What can hang from each mark
notibu: nefe
nelit: nikif
fodu: nefe
nefe: dalu fodu liriz nikif
nikif: dalu nelit
liriz: dovis nefe
dalu: nikif

Known rows, with every way that one mark hangs from another
(notibu (nefe fodu (nikif nelit))): [+0.07,+4.10,-1.30,-5.48,+1.17,+1.59,+0.26,+2.39,+0.33,+2.57,-0.56,-1.15,-0.10,+0.22,-3.44,+0.36,-0.72,+0.40]
(notibu nefe): [+1.63,+1.27,+0.34,-1.13,-2.41,+3.38,-0.40,+0.12,+0.16,+0.43,-2.17,+0.35,-0.95,+0.55,-1.92,-0.68,-2.18,-0.59]
(fodu (nefe dalu (liriz dovis) (nikif nelit))): [-2.83,-1.87,-1.42,-0.51,+1.19,-1.33,+1.70,-3.24,-0.11,+1.56,+2.14,+1.68,+1.93,-0.63,+0.75,+0.29,+1.47,-0.33]
(liriz dovis): [+2.41,-1.05,+0.07,+3.36,-1.81,+0.02,-0.75,+0.17,-0.20,+0.37,-0.75,+0.38,+0.61,+0.16,+0.22,-0.77,-2.82,-2.30]
(fodu (nefe (dalu nikif) liriz)): [-2.80,-1.70,+1.26,-0.59,-0.65,+1.97,-0.62,-2.17,+0.22,-1.83,-1.04,+1.44,+1.23,+2.19,-0.65,-1.20,+0.82,-1.11]
(liriz dovis (nefe dalu fodu)): [+1.96,+0.44,-0.96,+2.32,+0.06,-0.75,-0.62,+0.82,+0.00,+0.11,+1.52,-2.74,+0.14,-0.06,+0.70,+0.46,-2.41,+0.03]
(nefe dalu liriz): [+0.70,-1.92,+0.80,+0.55,-0.44,+0.27,-0.63,-3.10,-1.00,-3.12,+0.37,+1.04,-0.63,-0.57,-0.72,-1.02,+1.05,+0.24]
(nefe fodu liriz (nikif dalu nelit)): [+1.56,+1.05,+1.52,-1.54,+1.20,-1.48,+0.89,+1.82,-1.19,-0.07,+0.94,+0.37,+0.08,+0.61,-2.02,+0.09,+1.73,+0.03]
(nelit nikif): [+0.98,+0.29,+1.26,+3.32,-3.40,+0.13,-2.39,-0.50,-1.33,+0.21,-0.37,+1.50,-0.40,+2.81,-1.30,-1.86,-0.34,-1.51]
(notibu (nefe dalu liriz)): [+1.43,-0.85,+0.18,-2.51,-2.35,+2.83,+0.04,-3.35,-0.39,-2.22,+0.49,+1.23,-0.89,-1.00,-1.78,+0.41,+0.46,+0.26]
(liriz dovis (nefe dalu nikif)): [-0.48,-0.68,-2.27,+3.21,+1.38,-2.46,-0.96,+0.46,+0.93,-0.12,-0.12,-2.03,-1.35,-2.29,+4.57,+0.86,-0.26,+1.77]
(fodu (nefe dalu (nikif nelit))): [-4.96,+0.34,-0.83,-1.73,+2.00,-0.36,+1.53,-0.95,+0.72,+0.97,-1.63,+0.64,+0.31,+0.61,+0.99,-1.61,+2.27,+1.76]
(fodu (nefe (liriz dovis) nikif)): [-1.09,-1.05,+0.22,+1.80,-0.74,+0.49,+0.78,-0.32,-1.09,+1.49,+0.21,+0.66,+1.68,-0.05,-0.15,-0.83,-2.00,-1.05]
(notibu (nefe dalu)): [+0.39,+0.23,-0.10,-1.89,-2.36,+2.68,+0.05,-1.48,+1.14,-1.71,-1.67,+0.58,-1.52,-0.90,-0.75,-0.33,+0.24,+0.79]
(nikif dalu): [+2.28,-0.53,+2.90,+2.97,-2.50,+0.29,-0.15,+1.58,+0.03,-1.46,-2.66,+1.22,-1.22,+1.02,+0.69,-1.11,+0.33,-0.31]
(liriz dovis (nefe (dalu (nikif nelit)) fodu)): [+0.23,+1.44,-2.83,+0.02,+2.33,-2.32,-2.26,+0.31,+1.64,+1.74,+2.17,-1.96,+1.15,+1.67,+1.51,+1.89,-0.94,-2.17]
(fodu (nefe liriz nikif)): [-2.33,-0.29,+1.27,+0.28,-0.03,+1.66,+0.76,-0.06,-1.81,+0.28,-1.12,+0.75,+0.57,+0.66,-1.17,-1.91,-0.75,+0.55]
(nefe (liriz dovis) (nikif dalu nelit)): [+1.95,-1.56,+0.21,+1.43,-0.08,-2.92,+0.80,-0.40,-0.20,+0.74,+1.84,+2.37,+0.20,-0.77,+1.80,+1.80,+1.59,-1.37]
(fodu (nefe nikif)): [-3.21,+0.74,+1.15,+0.66,+0.15,+1.47,+0.73,+1.84,-0.28,+0.94,-3.41,-0.26,+0.03,+1.04,-0.21,-2.78,-0.91,+1.13]
(fodu (nefe (nikif dalu))): [-1.86,-0.15,+3.05,+2.01,-1.43,+0.72,+1.68,+2.81,+0.36,+0.22,-3.58,+1.16,-0.43,+1.15,+1.25,-1.87,+0.98,+1.58]

Rows
[+1.35,+2.28,+1.61,+1.94,+0.75,-1.15,-0.24,+4.90,-0.27,-0.35,-1.36,-2.66,-1.91,+0.80,+1.08,-0.20,-0.51,+2.28]  (liriz (nefe fodu (nikif dalu)))
[+0.52,-0.72,-1.84,+0.49,+1.32,-2.55,-0.46,-1.25,-1.01,+1.65,+2.17,+1.06,+1.15,-0.89,+0.42,+0.91,-0.33,-1.84]  (nefe (liriz dovis) (nikif nelit))
[-0.04,+1.77,-1.25,-6.67,+1.79,+1.05,+0.68,-1.09,-0.05,-0.07,+1.92,-0.23,-0.13,-1.15,-3.31,+1.37,+1.68,+1.44]  (notibu (nefe dalu fodu liriz (nikif nelit)))
[+2.12,+1.84,-0.66,+1.88,+1.34,-3.35,+0.32,+3.15,+0.54,+2.91,+1.43,-1.77,+0.03,+0.59,+2.24,+1.77,-0.74,-0.22]  (liriz dovis (nefe fodu (nikif dalu nelit)))
[+2.37,-0.02,-0.45,-3.53,-1.69,+2.58,-1.25,-0.79,+1.35,-1.02,+1.49,-0.72,+1.46,-0.23,-2.77,+2.58,-1.35,-2.23]  (notibu (nefe (dalu nikif) fodu (liriz dovis)))
[-0.32,+1.67,-3.03,+0.10,+3.29,-3.17,-0.22,+0.85,+0.59,+1.85,+2.05,-2.56,+0.03,-0.96,+1.84,+1.48,-0.33,+0.69]  (liriz dovis (nefe dalu fodu (nikif nelit)))
[-0.75,-1.23,+0.87,+1.50,-0.92,-1.79,+2.22,-0.92,-0.53,+2.38,+1.49,+2.59,+1.62,+1.10,+1.19,+0.82,+1.22,-1.41]  (fodu (nefe (liriz dovis) (nikif dalu nelit)))
[-1.60,+2.55,-2.23,-1.51,+4.20,-2.24,-0.27,+1.28,+0.19,+0.84,+0.52,-3.03,-1.14,-0.12,+0.78,+0.01,+0.99,+2.23]  (liriz (nefe dalu fodu (nikif nelit)))
[+1.71,-0.11,+1.99,-1.63,-2.20,+1.47,+0.96,+0.70,-0.12,-1.34,-0.86,+1.27,-2.08,-1.22,-0.39,+1.17,+1.40,+0.97]  (notibu (nefe liriz (nikif dalu)))
[-2.26,-1.93,-0.93,-0.44,-0.05,-0.30,-0.09,-3.89,+0.81,+1.61,+2.23,+2.32,+2.99,+2.25,+0.64,+0.91,+0.57,-3.29]  (fodu (nefe (dalu (nikif nelit)) (liriz dovis)))
[-0.11,+2.01,-0.16,-4.41,+0.50,+2.50,+0.39,+2.33,+1.61,-1.17,-2.18,-1.97,-1.21,-1.75,-2.18,+0.02,+0.52,+3.01]  (notibu (nefe dalu fodu nikif))
[+0.70,+0.17,-1.91,+4.13,+0.64,-2.01,-1.23,+1.96,-0.12,+1.35,-0.29,-1.88,-0.68,-1.19,+3.20,+0.46,-2.51,+0.36]  (liriz dovis (nefe nikif))
[-0.05,+1.55,-0.40,+0.02,+1.77,+0.06,-2.60,+1.77,+1.11,-1.32,-0.99,-3.37,-0.36,+1.51,+0.47,-0.22,-0.74,+0.40]  (liriz (nefe (dalu nikif) fodu))
[+0.81,-1.26,-1.26,-1.74,-1.07,+0.83,+0.56,-2.03,+0.76,-1.12,+0.91,+0.63,-0.56,-3.56,+0.24,+1.93,+0.80,+0.44]  (notibu (nefe dalu (liriz dovis) nikif))
[+1.63,-0.57,+1.23,-0.97,-0.05,+1.35,-0.37,-1.00,-1.22,-2.94,+0.76,-0.62,+0.33,+0.18,-3.46,-1.20,-0.01,+0.38]  (nefe dalu fodu liriz)
[-1.58,-2.71,+0.55,+0.99,-1.23,+0.96,-0.47,-2.50,+0.59,-0.50,+0.46,+1.30,+2.16,+1.41,+0.39,+0.20,-0.52,-2.54]  (fodu (nefe (dalu nikif) (liriz dovis)))
[-3.25,-1.33,+1.02,-0.62,+0.40,+1.15,+1.18,-1.53,-0.57,-1.61,-0.92,+0.79,-0.08,-0.56,+0.05,-1.81,+1.58,+1.94]  (fodu (nefe dalu liriz nikif))
[+1.36,-1.53,-0.35,+1.96,+0.12,-1.01,-0.86,-0.14,-1.21,-0.39,+0.63,+0.41,+0.10,-1.70,+0.31,+0.14,-1.47,-0.97]  (nefe (liriz dovis) nikif)
[+1.40,-1.27,+2.55,+1.43,-0.71,-0.67,+0.16,+1.27,-0.82,-2.39,-1.20,+1.30,-1.65,-0.84,+0.90,-0.26,+1.75,+0.83]  (nefe liriz (nikif dalu))
